Each row was made from one small tree. The marks that hang from a mark follow it in brackets, in alphabetical order. Every link used is in the known rows. Write each row's tree.
Known rows:
E(C M): [ 16.0 -16.7  -2.3   7.3  27.0  -6.1  -7.9 -14.3   6.6  -3.3 -24.5  -3.2
  17.4  -6.0  19.2   3.0   2.3   5.7   1.5 -15.7  -5.3]
C(B(D) E): [ -9.3  29.4  21.5  -4.0  10.8 -29.8  -4.7   7.7  -1.8  -8.9 -21.5  -2.7
  -5.1 -12.2  -6.3 -37.8 -11.1  11.1 -22.1  30.7 -21.9]
F(E(C M)): [  9.2  -1.2   1.0   5.2  26.3  -9.1  -9.7  -6.0  11.5  -6.9 -37.1   7.0
  23.0 -14.3  19.1   0.9  -6.2   5.2  16.4   0.0 -21.9]
E(C M(P(F Y))): [  8.3 -15.0 -11.6   2.2  39.4  -9.6  -3.9  -6.7   1.7 -18.6 -28.4  -2.9
  15.0  -9.6  26.1  -3.0  18.3  -4.1   2.5 -10.6 -27.9]
M(E): [ -1.7   1.6   4.8  -1.1   7.0  -2.9  -3.8  -0.3   3.9   5.2 -16.5  -5.9
 -13.9 -10.7  -2.5 -12.3 -22.2 -19.4  11.9   7.8 -14.0]
C(B E): [-15.7  16.2  14.5   5.5  21.5 -12.8   0.8   2.2  -6.3  -2.3  -7.1   7.2
  -7.9 -15.7 -14.3 -29.3  -4.4   4.4 -18.8  24.1 -23.9]
M(E(C(B(D)))): [ -6.2  -4.4  14.0 -16.5  14.9 -29.5 -17.1  -4.7  15.0  -6.9 -17.2  -6.3
  -3.0 -24.5   9.1 -20.6 -15.9  -5.5  -8.4  30.4 -21.0]
P(F M): [ 25.0  -2.8  11.9   7.6  32.6 -13.9  21.2  -5.8   1.1  -3.7 -14.6   1.9
  -0.5  -4.8   4.4  -8.7  -9.7   6.7   1.7   5.8 -46.5]
C(E(M)): [ 11.4  24.5   7.9  18.1  13.6  -8.2  -4.7  -6.1 -14.2   2.6 -25.4  -1.0
   2.2   0.5  -0.2 -17.5  -4.2  -0.2   4.0  -5.1 -11.4]
D(B(E(M))): [ -0.1  -1.9 -17.4  13.1  13.1  -0.4   6.5 -12.6 -23.5  -5.8 -34.7  -5.4
  12.3 -17.2  -9.0  -8.1 -14.3  13.3  -9.0 -11.0 -41.9]
D(B(E)): [-10.0  -9.4 -10.0   8.2  19.5   0.9  22.5  -6.8 -13.4  -7.3 -28.8   0.5
   9.8 -23.9 -21.5  -7.3 -16.4   8.4 -16.1   2.6 -41.0]
E(C(B(D))): [ -3.5 -12.6  11.9 -11.7  26.1 -25.3  -3.4  -2.5  17.5 -14.4 -18.6  -1.5
  10.0 -21.3  14.2 -14.2  -1.1  15.0 -24.9  20.0 -15.6]
E(M): [ 10.3   0.0  -8.1  11.6   8.3   1.3 -10.4  -7.4  -7.1   1.8 -24.5 -12.0
   2.1   4.1  12.2  -6.1  -7.0   6.7   9.7 -21.3  -9.4]
E(M(P)): [  5.5  -5.3  -9.1  11.0  17.7   5.4  -2.2  -1.2  -6.1  -1.3 -32.1  -8.9
   5.1   4.0  27.4  -0.5   2.0  15.9  22.0 -18.2 -15.3]
B(D E): [  2.5  14.8   0.3  -5.4  18.6 -17.5   8.5   5.8  -0.3 -19.8 -52.9  -9.1
   1.4 -19.7  -5.4 -20.5  -8.2  12.0 -17.8  -2.0 -20.2]
B(D E(C M(P))): [ 13.4   1.9  -5.3  -3.3  34.6 -22.7   0.2  -4.1   4.1 -26.2 -64.8  -7.2
  22.6 -20.2  29.3  -9.7   8.7  20.2  -5.8  -9.0 -21.9]
P(M(E)): [ 16.1   0.0  15.1   9.4  14.3  -7.7   8.1  -1.3   2.1   1.4  -7.0  -2.3
  -3.6  -7.8   0.2  -2.3 -20.8  -7.0  22.2   5.8 -23.6]
D(B): [ -6.8 -16.9  -3.4  10.5   5.8   0.5  20.0  -5.8  -8.2   6.1 -13.4  -4.5
   8.3  -8.9 -10.7   0.7 -21.0   8.3  -2.5   8.5 -32.1]
F(E(C M(P(Y)))): [ -4.5  -2.9  -6.9   3.2  29.8  -3.5  -7.4   6.3   9.4 -19.5 -36.6   4.9
  24.2 -16.3  21.8   5.2   8.2  -1.0  25.0  -4.6 -22.0]
F(E(C)): [ -1.8  -8.9   6.4   0.0  34.1  -7.8   9.8   1.8  22.6  -8.2 -30.6  14.1
  18.2 -23.5   6.6   0.1  -8.4  -0.9   6.7  16.0 -21.8]
F(E): [ -6.1   6.9   3.5   1.8  17.1  -1.2   6.3   9.2  10.6  -4.1 -32.3   6.2
   6.3 -14.5  -1.5  -7.9 -16.8   1.7  14.6  11.2 -25.4]
B(E(C M)): [ 13.0  -7.5 -11.0   6.1  41.7  -5.0  -1.8 -15.5  -3.6 -18.2 -39.0   2.3
  14.8 -23.4   8.2  -7.2   6.8   6.2 -14.1 -17.4 -16.6]
P(M(E) Y): [  5.0   5.8  10.4   8.5   7.7  -3.0   3.7   8.7  -4.4 -11.5   0.9  -9.0
  -4.0 -10.9 -14.2  -3.4 -10.6 -25.5  20.2  -4.4 -15.1]
C(B(E)): [-18.2  -2.2  -3.8  -4.8  31.4  -1.9  -1.2   2.2  -7.8 -17.6 -21.0   3.9
  -7.0 -28.7 -12.0 -25.8  -1.1  12.7 -28.5   5.1 -32.0]

Which tree is each row?
[-13.0 -10.7   4.3 -12.1  49.0 -16.9   9.6   4.4  18.2 -14.4 -31.5  16.9
   6.1 -27.3  23.8 -15.6   1.8  13.4  -0.7  34.6 -59.0] : M(P(F(E(C(B)))))
[ -9.2  17.9   6.9   9.6  22.2  -9.6 -10.2  -0.2 -14.7  -3.4 -19.6   3.5
  -0.9  -5.6  12.9 -25.9   4.8  16.8  -0.4  10.3 -30.3] : C(B E(M(P)))
[ -4.3 -22.0  -6.6   6.0  33.9  -6.1  24.7 -14.6  -4.4 -12.5 -27.9   6.8
  19.9 -33.8 -13.4  -0.4  -8.5   8.5 -22.4   7.7 -39.7] : D(B(E(C)))
[ 13.3  20.9  -7.2   0.1  13.4 -17.8  -9.4  -2.0 -10.9 -19.3 -60.4 -15.8
   6.6 -11.8   7.4 -23.5  -8.1  16.6  -9.7 -16.4 -18.1] : B(D E(M))
[  7.6  -6.4   3.0  -5.9  17.2 -26.3 -24.6 -10.0   5.9 -11.9 -26.7 -10.7
  14.9 -11.1  27.1 -15.7  -2.0  21.3 -13.3   3.0 -15.7] : E(C(B(D)) M)
[ -9.0  13.3  -7.0  -7.8  21.2 -17.8 -15.2   3.9 -10.9 -22.6 -48.8 -10.7
   1.7 -18.8  18.5 -29.9   0.9  30.4 -12.6  -0.1 -36.3] : C(B(D E(M(P))))
[ 12.8  19.5 -10.5  -6.2  27.4 -25.5  -1.4  -2.0  -8.4 -23.1 -70.1 -11.0
   4.5 -13.2  23.5 -27.1   1.0  20.5  -5.0  -4.5 -45.2] : B(D E(M(P(F))))
[ -4.8  -4.6   2.1  -3.1  27.9 -14.0 -20.7  -5.4   8.5 -11.0 -27.2   8.3
  16.9 -21.7  17.8 -11.0  -6.4  13.3   4.9  12.3 -31.5] : F(E(C(B) M))
[ 12.6   1.4  11.4   1.2  41.2 -20.8  15.6   5.2  11.5 -25.7 -17.7  11.0
  18.6 -24.2  -3.4  -5.8  -0.1 -11.3   5.2  16.3 -49.0] : P(F(E(C)) M Y)
[ -6.8 -10.0  -1.6  -9.8  35.2 -12.8   1.8   1.8  11.8 -15.7 -20.0  -0.2
  -4.8 -23.5  10.5 -11.2   6.5 -30.2   5.5  18.1 -33.4] : M(E(C) P(F Y))
[  2.1 -18.9  -0.7   0.8  27.9 -11.8 -20.8 -14.7   2.9  -7.0 -12.4  -0.9
  11.1 -13.5  19.5  -9.0   4.1  15.9 -11.4  -4.1 -16.7] : E(C(B) M)
[ -9.9 -13.9   9.9  -9.5  23.6 -13.6 -11.0  -7.5  13.2  -2.7  -4.3   1.2
  -5.4 -26.7   4.4 -14.8 -11.5 -11.7  -6.3  23.2 -21.2] : M(E(C(B)))
[ -2.2  -0.9 -14.6  10.1  13.1   8.1  -7.2   6.2 -10.5 -10.4 -24.5 -14.2
   3.6   3.6  16.2  -2.1  10.1   1.2  19.0 -27.0  -8.0] : E(M(P(Y)))
[-14.3  -9.7   9.3  -6.6  33.8 -12.5  -1.3   2.0  18.0 -13.0 -18.9  16.4
  12.8 -29.8   6.1  -9.6  -6.5   7.6  -3.9  26.8 -31.5] : F(E(C(B)))
[ 11.2  23.6   2.8  13.4  28.5 -14.1   4.1  -5.6 -11.2  -1.7 -37.1   2.9
   0.0   0.3  14.1 -20.9   2.3   4.1   5.9   6.1 -36.4] : C(E(M(P(F))))
[ -4.8  30.2  12.4   1.9  10.7 -28.0 -13.5   4.5 -11.3  -9.5 -35.1  -6.7
   3.0  -3.3  18.8 -32.7  -1.5  24.1  -3.1  16.0 -28.0] : C(B(D) E(M(P)))
[ 14.1   0.0   4.6   7.4  26.8 -11.5  14.6   5.0  -4.9 -17.2  -7.0  -4.9
  -0.7  -9.1  -9.5 -10.8   1.2 -10.4  -1.1  -2.3 -37.5] : P(F M Y)
[-17.9  22.6   1.7   8.6  18.4  -5.9 -14.5   7.1 -19.9 -13.0 -12.2  -2.2
  -2.1  -7.9   2.0 -27.4  12.6   3.5  -1.5   4.2 -24.5] : C(B E(M(P(Y))))
[ 18.9   6.9  -4.4  -3.2  28.4 -26.4  -7.1  -9.3   3.4 -23.2 -59.1  -8.5
  19.7 -21.0  14.9 -14.7   0.9  15.1 -15.5  -9.9 -17.2] : B(D E(C M))
[ 15.9  -4.8  11.6  -1.2  33.1 -22.7   4.6  -3.3   6.8 -17.8  -3.0  -2.2
   0.7 -22.3  -5.1 -10.0  -4.6 -29.1   4.1  12.5 -40.5] : P(F M(E(C)) Y)
[ -4.2  16.4  -4.0  -7.1  14.2 -21.0 -21.4  -1.5 -11.3 -20.2 -42.2 -13.8
  -0.6 -19.0   6.4 -34.2  -6.0  26.9 -23.1  -2.9 -32.0] : C(B(D E(M)))
[-13.2 -13.2  -0.4  -3.7  27.9  -2.7   2.8   7.1  12.4 -14.3 -13.5  -0.4
   2.0 -21.0   8.4   0.7   4.9 -29.0  15.1   6.8 -10.0] : M(E(C) P(Y))
[-11.4  -6.1  -3.4  -6.3  43.6  -9.9  12.4  10.9  15.9 -23.6 -32.6   9.2
  10.0 -22.3  11.2  -7.9  10.0 -11.4   7.2  17.7 -42.8] : M(P(F(E(C)) Y))
[  5.2 -17.2 -13.5  11.0  27.9  -5.8   8.6 -20.5 -12.7 -11.9 -32.4  -0.6
  24.6 -25.9  -2.8  -1.2  -7.7  14.6 -13.2  -6.4 -38.6] : D(B(E(C M)))
[ -9.1   3.3 -10.0   0.7  24.4  -2.9 -18.1  -5.7 -15.4 -17.1 -25.9  -2.1
  -2.5 -21.9  -0.9 -26.6  -1.7  17.9 -19.8  -9.1 -31.6] : C(B(E(M)))
[ 11.0 -21.4  -6.5   6.3  36.0  -1.8   1.2 -11.1   8.3  -5.5 -28.3   0.0
  18.9  -7.1  36.0   6.7  11.1  13.8  14.1 -13.5 -12.7] : E(C M(P))
[ 24.4  -3.4  15.7   1.2  48.2 -23.9  21.3  -6.0  18.9 -12.8 -26.2  16.8
  18.9 -21.8  10.5  -4.0 -10.5   6.7   9.1  24.3 -56.5] : P(F(E(C)) M)
[-17.3   1.2  -4.7  -0.3  11.4   3.5  -1.2  13.7   0.8  -9.7 -15.0  -8.0
 -11.7 -12.1   1.5  -8.7  -2.1 -27.7  23.3   2.8 -13.0] : M(E P(Y))
[ 21.6 -12.4  17.9   5.7  28.1 -13.1  11.9  -9.4  13.4  -2.7  -6.1   4.4
   8.1 -16.4   6.9   4.8 -11.3  -9.1  16.9  11.0 -20.2] : P(M(E(C)))
[  0.1  19.9 -13.7  -0.6  16.8 -12.8  -6.5  11.3 -13.3 -31.1 -59.7 -18.6
   8.2 -11.8   9.7 -19.0   7.0   9.9  -1.2 -20.9 -18.2] : B(D E(M(P(Y))))
